In the rows, 128 means zero.
Known rows, with every step that occurs:
kurovo kuver: [ 94  70 111 114 140 136 145  78 143 131  91 116 124 143 193  96 187 100
 130 120 151 112 169 155 152 152]
pepon kuver makat sino: [ 95 191 118 129 141  92 153 119 166 129 125 102 103 133 211 187 177 143
 134 140  98 109 130 139 104 146]
kidi reteped makat: [ 90 162 113 141 115 142 153  95 147 115 101  87 136 114 173 156 160  87
 126 100  92 169  83 156 121 148]
sino makat lofus: [113  89 180 120 135 137 129  73 170 110 131 136 131 125 138 125 161 138
 117 118  66 186 161 133 144 157]
ritig lofus kidi kuver makat: [170 143 112 128 124  80 123 136 100 133 166 112 127 118  77  65  88 150
 124 132 123 130 131  91  98 108]
makat lofus kidi: [139  92 171  95 101 153 117  89 135 124 129 135 129 164  79 131 128 124
 133  98 149 153 135 128 133 140]
kurovo kuver pepon: [ 75  74 129 112 156 171 157  90 137 111  82 134 129 164 220 112 164  80
 124 149 187 113 153 153 159 128]
ritig lofus kidi reteped: [119 135 105 128 107 151 158 168 101 122 122 132 111 142  43 159  93  95
 117  97 150 125 112 136 110 123]
ritig lofus kidi kuver pepon: [133 116 123 119 136 159 137 162  91 117 134 162 152 150  94  83  57  96
 123 147 182 111 141 104 123 109]
pepon kuver ritig: [ 95 123  95 143 158 163 162 118 131 135  77 110  96 161 237 183 126 115
 151 156 141  70 163 142 167 160]
pepon kuver ritig lofus kidi: [134 118  88 130 142 146 148 171  90 144 127 148  93 138  88 184  93 133
 131 154 147  55 149 113 144 138]
sino makat kuver pepon: [110 111 150 124 152 146 129  79 155  98 107 156 156 108 231  82 141 104
 111 156 125 114 153 132 155 147]
kuver ritig lofus kidi reteped: [128 150 103 156 128 152 153 198  75 127 111 126  77 160  55 174  73 117
 117 125 165 108 113 130 123  99]
reteped makat sino: [ 90 182 151 129 118 106 144 104 147 116 130 108 139  88 162 140 203 122
 112 108  72 173 107 137 113 149]
kidi lofus ritig: [126  99 148 133 134 151 113 210 111 123 123 133 136  65 159 116 122 121
 153 130 165 121 171 163 150 126]
sino makat lofus ritig: [127  96 167 135 132 143 102 136 151 117 142 157 143  80 121 134 153 142
 119 140  95 161 162 129 153 137]
reteped kidi: [114 118 149  97 114 140 179  60 151 130 116 132 161 105 192 134 158 111
 123  87 140 155 125 137 142 143]
lofus kidi reteped makat kuver ritig: [166 175  96 155 117 113  83 131 115 142 116 119 123 120 135 130 113 128
 126 125 148  91  74 134 122 114]
pepon kuver makat: [103 145 106 116 140 116 163  72 158 126 111  83 108 131 228 162 158 124
 146 144 106 109 136 134 129 159]
makat lofus: [ 92  84 175 102 121 163 157  93 160 115 104 114 128 186 151 122 158 129
 150 119 125 167 143 142 151 144]
kuver ritig lofus kidi reteped makat sino: [126 219 116 167 124 100 125 222  91 129 153 133  93 108  21 198 121 149
  92 124 103 138  67 125  83  84]
ritig lofus kidi reteped makat kuver: [147 146  99 125 100 105 113 158 118 134 152 142 152  98  44 112 128 131
 124 118 114 108  67 122 104 116]
pepon kuver: [ 87 106 100 116 138 161 168  87 154 129  91 117 131 144 219 167 146  93
 150 131 124  93 161 148 152 186]
reteped makat lofus kidi kuver: [170 119 149 113 107 112  66  90 141 142 164 137 174 125  77  80 119 142
 134 105 105 166 113 110 111 138]

Rows:
[132 100 135 131 136 113 117  72 156 119 118 139 150  86 204  71 161 124
 119 128  90 112 167 133 149 172]
sino makat kuver
[ 90 104 134 140 146 150 190 161  93 112 103 104  85 151 135 124 127 136
 130 157 127 120 147 120 163 115]
kuver ritig lofus
[181 101 149 130 124 110  58  94 152 137 160 167 157 117  81  80  95 138
 113 107  96 158 172 113 114 151]
sino makat lofus kidi kuver
[191 116 144 154 148 111  50 123 130 141 145 159 123 136  96  96  72 159
 111 131 109 139 174 106 129 128]
sino makat lofus kidi kuver ritig
[122 145  61 152 140 155 151 205  97 148 110 144  84 163  80 226  69 117
 132 144 157  56 123 134 124 119]
pepon kuver ritig lofus kidi reteped
[113 111 114 157 157 133 160 181  98 131 108 118 110 164 151  75  88 141
 145 164 132 106 166 116 153 111]
kidi kuver ritig lofus
[176 133 146 141 126 112  60 121 124 145 149 127 138 145  92  95  98 161
 134 134 115 148 113 104 127 115]
reteped makat lofus kidi kuver ritig
[171 137 103 154 138 132  94 128  94 142 110 122 119 150 157  89  63 114
 130 124 176  94 164 120 138 131]
lofus kidi kuver ritig
[129 220 117 147  96 105 105 142 130 128 143 125 132  94  87 189 148 102
  97  77 109 159  72 146  75 131]
lofus kidi reteped makat sino
[108  89 162 117 118 166 132 151 136 120 116 137 139 138 133 132 150 134
 153 140 156 140 144 138 159 123]
makat lofus ritig
[130 107 130 107 109 139 156 129  88 122 140 133 123 114  53 117 116 109
 118 109 140 126 139 113 129 138]
ritig lofus kidi
[106 146 105 160 140 114 146 187 118 129 114 113 118 131 129 121 138 155
 139 164 102 103  74 131 134  93]
kidi reteped makat kuver ritig lofus
[180 161 114 129 121  87  97  82 120 134 142  94 130 122 156  71  93 124
 129 114 143 130 140 109 102 132]
lofus kidi kuver makat
[113 102 115 117 143  93 138  65 145 123 113  82 103 134 203  92 199 130
 127 135 129 130 145 141 134 128]
kurovo kuver makat
[147 126 146 137 134 106  97 157 147 132 139 112 141 136 158  78 120 170
 161 164 139 144 138 115 130  94]
kidi kuver makat lofus ritig
[171 133 158 117 125  89 104 139 162 151 164 146 177 105 151  98 125 193
 147 138 149 158 111 108 122  74]
reteped kidi kuver makat lofus ritig
[133 102 173  97 124 130 147 128 147 132 135 144 159  76 170 125 137 137
 137  83 140 162 141 159 131 127]
reteped kidi lofus
[139  76 100 128 141 120 126 161  77 143 130 146  87 137  59 115 133 138
 108 145 170  77 157 120 144 105]
kurovo kuver ritig lofus kidi
[125 158 104 131 100 125 139 149 103 123 152 124 133  93  30 157 123 107
 109 100  96 155  70 125  99 121]
ritig lofus kidi reteped makat
[118 207 117 141 100  99 131 194 111 127 162 143 127  86   4 183 145 126
  94  98  91 156  65 129  73 111]
ritig lofus kidi reteped makat sino
[151 127 136  93 119 110 106  83 156 140 150 121 113 158 116 175 136 156
 144 130 125 120 120 117 113 137]
pepon kuver makat lofus kidi
[126 150 117 121 117 139 126 167 113 115 142 158 159 116  69 126 108 110
 116 145 153 107  53 121 106  91]
ritig lofus kidi reteped makat kuver pepon
[104 114 144 102 139 123 148  83 181 128 123  99 110 177 181 168 164 161
 162 152  99 134 126 130 131 139]
pepon kuver makat lofus
[147 127 165 109 123 145  79 102 140 125 151 152 178 148 105  95  97 122
 128 135 140 169  97 107 115 113]
reteped makat lofus kidi kuver pepon
